Each row was made from one small tree. Brackets hold a mark, then the marks that hang from it, in alphabetical order. Every link used is in the known rows. Write each row's tree.
Known rows:
(gusul nivok (ribe (mikup (lenuk deka pufezo)) reteguv)): [  9.0  32.3  39.9  15.3 -50.5  -1.4  28.8   8.0 -14.6 -24.4  23.2 -59.9
  -6.0 -22.7   0.1 -28.7   1.4   6.3 -11.4  -1.3 -35.9 -19.9]
(pufezo (lenuk mikup)): [-12.4  -3.6  28.3  34.9  59.7  16.3  41.2  34.1 -19.4   0.6   2.5 -22.7
 -15.4  -9.0  15.8 -12.9  43.6  24.3  15.2 -32.7 -32.9 -18.3]
(gusul (ribe reteguv)): [-25.2  40.5  34.6  11.2 -77.7  12.4  15.4  15.5 -14.7 -20.3  19.7 -38.4
 -14.6 -30.8   6.1 -10.2  13.4  -0.1 -25.5 -21.2 -44.1 -20.9]
(gusul nivok (ribe (reteguv (lenuk deka mikup pufezo)))): [-13.2  29.4  34.8  19.9 -31.8  -0.9  28.9   9.8 -13.4 -18.9   6.4 -56.9
 -10.0 -23.7  12.8 -25.5  10.0   4.0  -1.2 -21.8 -38.6 -21.9]
(deka (lenuk mikup pufezo (reteguv ribe))): [-19.1  59.5  28.7  35.8  11.6 -10.6  23.3  44.4 -17.7   0.3 -13.6 -27.7
 -11.9  -9.9   0.2 -23.5  28.9   9.7  25.6  -6.6 -24.5 -24.3]
(reteguv lenuk): [-50.1  10.3  28.2  26.2 -23.2  -6.3  30.6  11.9  -2.4 -12.2   9.4 -20.9
 -16.8  -6.2  23.6   1.7  19.2  27.6 -20.1 -21.0 -28.9 -16.1]
(deka (lenuk mikup pufezo (reteguv (ribe gusul)))): [-11.1  60.2  28.9  36.5   7.4  -5.9  23.0  40.9 -14.7  -1.9 -12.7 -31.0
 -10.7 -14.0   5.1 -24.8  25.5  11.4  32.0 -13.0 -24.3 -24.7]
(mamu (pufezo lenuk)): [ -6.1  -9.5  28.8  35.1  20.6  10.4  40.3  15.2   7.6  -1.5  12.7 -12.6
 -15.3 -15.5  20.0  -3.0  52.6  22.5   0.2 -29.2 -40.4 -19.2]
(ribe mikup): [-14.7  15.1  32.1  26.5 -38.0   7.9  29.1   2.4  -9.6 -20.1  29.8 -19.4
 -11.7 -10.9  13.8 -16.6  17.4  24.0 -20.2  13.2 -28.5 -16.9]
(reteguv (lenuk deka mikup pufezo) (ribe (gusul nivok))): [-41.3   8.8  35.6  38.2  29.0  -9.5  30.4  18.5 -17.0  -7.7 -11.3 -37.7
 -10.1 -14.2  17.4  10.9   6.9  21.8   9.9 -46.0 -32.5 -15.1]
(lenuk deka pufezo (reteguv (ribe gusul mikup))): [-26.7  38.3  31.0  20.8 -30.1  -7.3  17.3  25.9   4.4  -1.0   0.3 -32.9
  -6.6 -10.1  -6.2 -14.5  20.8  10.7  25.8  -9.2 -28.2  -9.6]
(deka (lenuk (reteguv ribe))): [-12.1  31.9  26.9  31.2 -23.3  -2.3  24.4  26.5  -8.0  -9.8   3.0 -25.8
 -10.5 -14.4  16.3 -34.2  26.4  15.7  14.4  -9.8 -30.9 -24.4]
(reteguv (lenuk deka mikup) (ribe (gusul nivok))): [-35.4 -12.8  35.2  39.7  33.0  -1.9  36.8  11.5 -22.6 -16.5  -4.7 -39.1
 -10.0 -17.1  26.9  10.5   1.7  25.7   8.2 -43.1 -35.6 -18.8]
(reteguv (ribe gusul mikup)): [ -2.9   7.1  35.2  30.6 -42.2  18.8  18.4  -2.5 -18.2 -24.2  28.0 -22.4
 -10.1 -30.1  24.6  -4.4   6.2  17.3 -20.6 -21.9 -45.2 -14.5]
(gusul nivok (ribe mikup reteguv)): [ 13.8  27.4  36.4  19.7 -66.3  11.7  25.2 -10.5 -14.5 -30.9  30.5 -53.8
  -7.3 -30.0  19.9 -36.5   5.5   2.6 -13.8   1.6 -43.5 -21.6]
(ribe mikup (reteguv (lenuk deka pufezo))): [-53.3  51.7  43.9  26.0 -64.9 -12.7  10.7   6.1   8.7 -23.9   7.8 -43.5
 -12.1  -6.2  10.0  15.5  -1.0  15.7 -16.6  26.1 -17.8 -14.0]
(nivok (gusul (ribe (mikup (lenuk deka pufezo)) reteguv))): [ -8.8  33.4  35.2   5.9 -78.7 -10.3  29.5  16.0 -26.4 -10.6  15.7 -42.8
  -9.3 -15.7 -10.2 -32.8   3.9  -5.5 -25.9  10.8 -43.6 -18.9]
(nivok gusul): [ 10.7  -0.9  22.9  11.6 -45.8   2.3  35.6  14.3 -23.5  -5.6  14.0 -19.1
 -14.1 -16.3  10.8 -61.0  21.8   8.4 -21.3  -5.6 -45.6 -19.4]
(mamu (pufezo (lenuk mikup (reteguv (ribe gusul))))): [  1.4   2.1  29.6  40.8  37.8  12.6  37.6  20.1  -2.1  -0.7   4.3 -20.3
 -14.0 -20.6  17.6   6.6  46.6  14.8  20.9 -25.9 -42.8 -19.8]
(pufezo (lenuk deka mikup (reteguv (ribe (gusul nivok))))): [ -3.0 -12.6  28.7  35.9  71.0  12.7  42.1  32.4 -15.0   1.6  -7.0 -38.8
  -8.6 -10.3  15.9 -20.0  37.6  20.1  50.1 -33.4 -35.0 -17.0]
(mikup (lenuk deka (reteguv (ribe gusul)))): [ -5.8   6.8  32.4  12.4   2.7  -5.6  32.2  49.1 -14.4  -6.3   5.6 -36.0
 -11.4 -12.0 -15.9 -10.7   9.3  24.7   4.6 -23.3 -27.0 -15.3]

Write each row's tree:
[-23.1   1.9  36.3  39.7 -30.3   1.2  25.0 -17.9 -10.8 -26.8  21.1 -33.7
  -8.6 -20.8  40.9   9.6  -2.7  22.8 -17.6 -21.5 -42.6 -13.0]
(reteguv lenuk (ribe (gusul nivok) mikup))
[ 37.8   3.1  30.5  31.3 -34.8  23.1  33.3 -17.1   1.2 -28.2  33.7 -38.3
  -6.2 -25.5  37.5 -46.2   7.1  30.7   8.2  -6.1 -30.9 -19.7]
(ribe (gusul nivok) mikup)
[ 47.2  15.6  32.2  24.9 -24.6  12.1  35.1   2.3  -2.2 -24.1  30.0 -47.8
  -5.9 -20.6  17.5 -38.1  -0.8  29.8  14.7   3.2 -25.6 -17.9]
(ribe (gusul nivok) (mikup (lenuk reteguv)))
[  4.2  35.4  35.7  21.1 -30.9   0.8  29.6  20.1   3.0 -14.0  19.6 -42.5
  -6.5 -11.1  -2.3 -10.8   2.3  28.7  14.3   0.8 -16.9 -14.9]
(ribe gusul (mikup (lenuk deka pufezo reteguv)))
[-20.7  17.5  33.2  10.0   9.7 -14.6  35.2  58.5  -8.9   1.2   2.2 -28.0
 -13.9  -2.1 -27.8 -14.6  19.8  30.7 -11.3 -29.4 -16.9 -14.8]
(mikup (lenuk deka pufezo))
[-16.5  47.3  42.9  30.1 -83.2  10.4   8.1 -12.9  12.2 -36.8  19.9 -51.0
 -11.5 -25.3  34.6   9.4 -14.3  19.8  -7.5  12.5 -24.7 -17.8]
(ribe gusul mikup (reteguv lenuk))
[ -9.0  -7.9  32.0  38.6  15.4   7.6  38.8   9.8  10.9  -3.2  11.0 -23.7
  -9.6 -14.3  17.7   6.0  44.0  19.4  21.1 -19.0 -39.7 -17.5]
(mamu (pufezo (lenuk deka (reteguv (ribe gusul mikup)))))
[-49.9  45.9  38.6  23.0 -22.5  -8.6  13.2  32.1  -1.4 -13.8 -12.0 -41.5
 -17.7 -11.7   3.9   6.7   8.5  14.1  -5.8  -5.3 -19.9 -18.1]
(ribe (reteguv (lenuk deka mikup pufezo)))
[-34.0  40.8  35.2  12.9 -52.3  -6.0  32.6  21.7 -18.4 -11.0  24.8 -38.1
  -8.0 -10.9 -14.2   2.5  12.8   8.5 -14.7  -2.8 -33.2 -16.7]
(gusul (ribe (mikup (lenuk deka pufezo reteguv))))
[-49.0  33.8  38.0  36.0 -45.9  -7.4  14.8  -4.7  -5.9 -17.2  14.3 -26.3
 -10.7 -15.8  25.0  28.2   2.0  17.7 -23.0 -24.0 -38.0  -8.5]
(reteguv (lenuk pufezo) (ribe gusul mikup))
[ -7.2  58.5  28.3  22.0 -49.7   0.9   7.9  17.9  -0.7  -5.0  10.3 -25.2
 -11.0 -19.8   3.1 -16.9  21.3   3.7   7.4  -5.9 -37.2  -8.0]
(lenuk pufezo (reteguv (ribe gusul mikup)))
[-14.3  57.3  24.9  27.1 -25.0  -9.8  22.8  35.2   5.4  -0.8  -3.7 -26.2
 -11.0  -7.1   7.0 -43.0  35.3  16.0  22.6  -7.3 -20.9 -22.6]
(deka (lenuk pufezo reteguv))
[ 15.8  19.8  27.0  25.7 -37.8  12.9  19.0   4.2  -8.1 -17.0  19.6 -31.0
  -9.4 -25.1  21.3 -30.0  14.7  10.4  11.6  -1.8 -42.3 -13.9]
(lenuk (reteguv (ribe (gusul nivok) mikup)))
[  9.3  -0.3  31.5  13.6   9.8  -4.3  35.3  44.7 -13.6  -7.9   6.0 -40.4
 -10.2 -13.3 -11.7 -23.1   9.4  25.5   9.3 -24.2 -28.0 -16.1]
(mikup (lenuk deka (reteguv (ribe (gusul nivok)))))
[ 34.7  38.6  44.5  20.9 -46.8   6.1  17.7  10.5   7.7 -30.2  16.1 -64.8
  -6.8 -25.1   8.3 -27.6 -13.5  23.5   8.8   5.1 -18.6 -18.0]
(ribe (gusul nivok) (mikup (lenuk deka pufezo)) reteguv)
[ 10.8   7.9  30.2  22.3 -42.8  10.9  39.9 -11.4 -19.1 -23.1  35.5 -41.7
  -5.9 -23.0  20.0 -41.4  16.4  11.4 -11.3  -9.2 -44.7 -21.0]
(gusul nivok (ribe mikup))
[-29.6  52.9  44.3  28.2 -77.1   1.1   8.6  -4.0  19.0 -29.7  11.0 -54.0
  -9.5 -18.5  23.6  11.1 -10.7  20.5   2.4   8.3 -17.9 -15.7]
(ribe gusul mikup (reteguv (lenuk deka pufezo)))
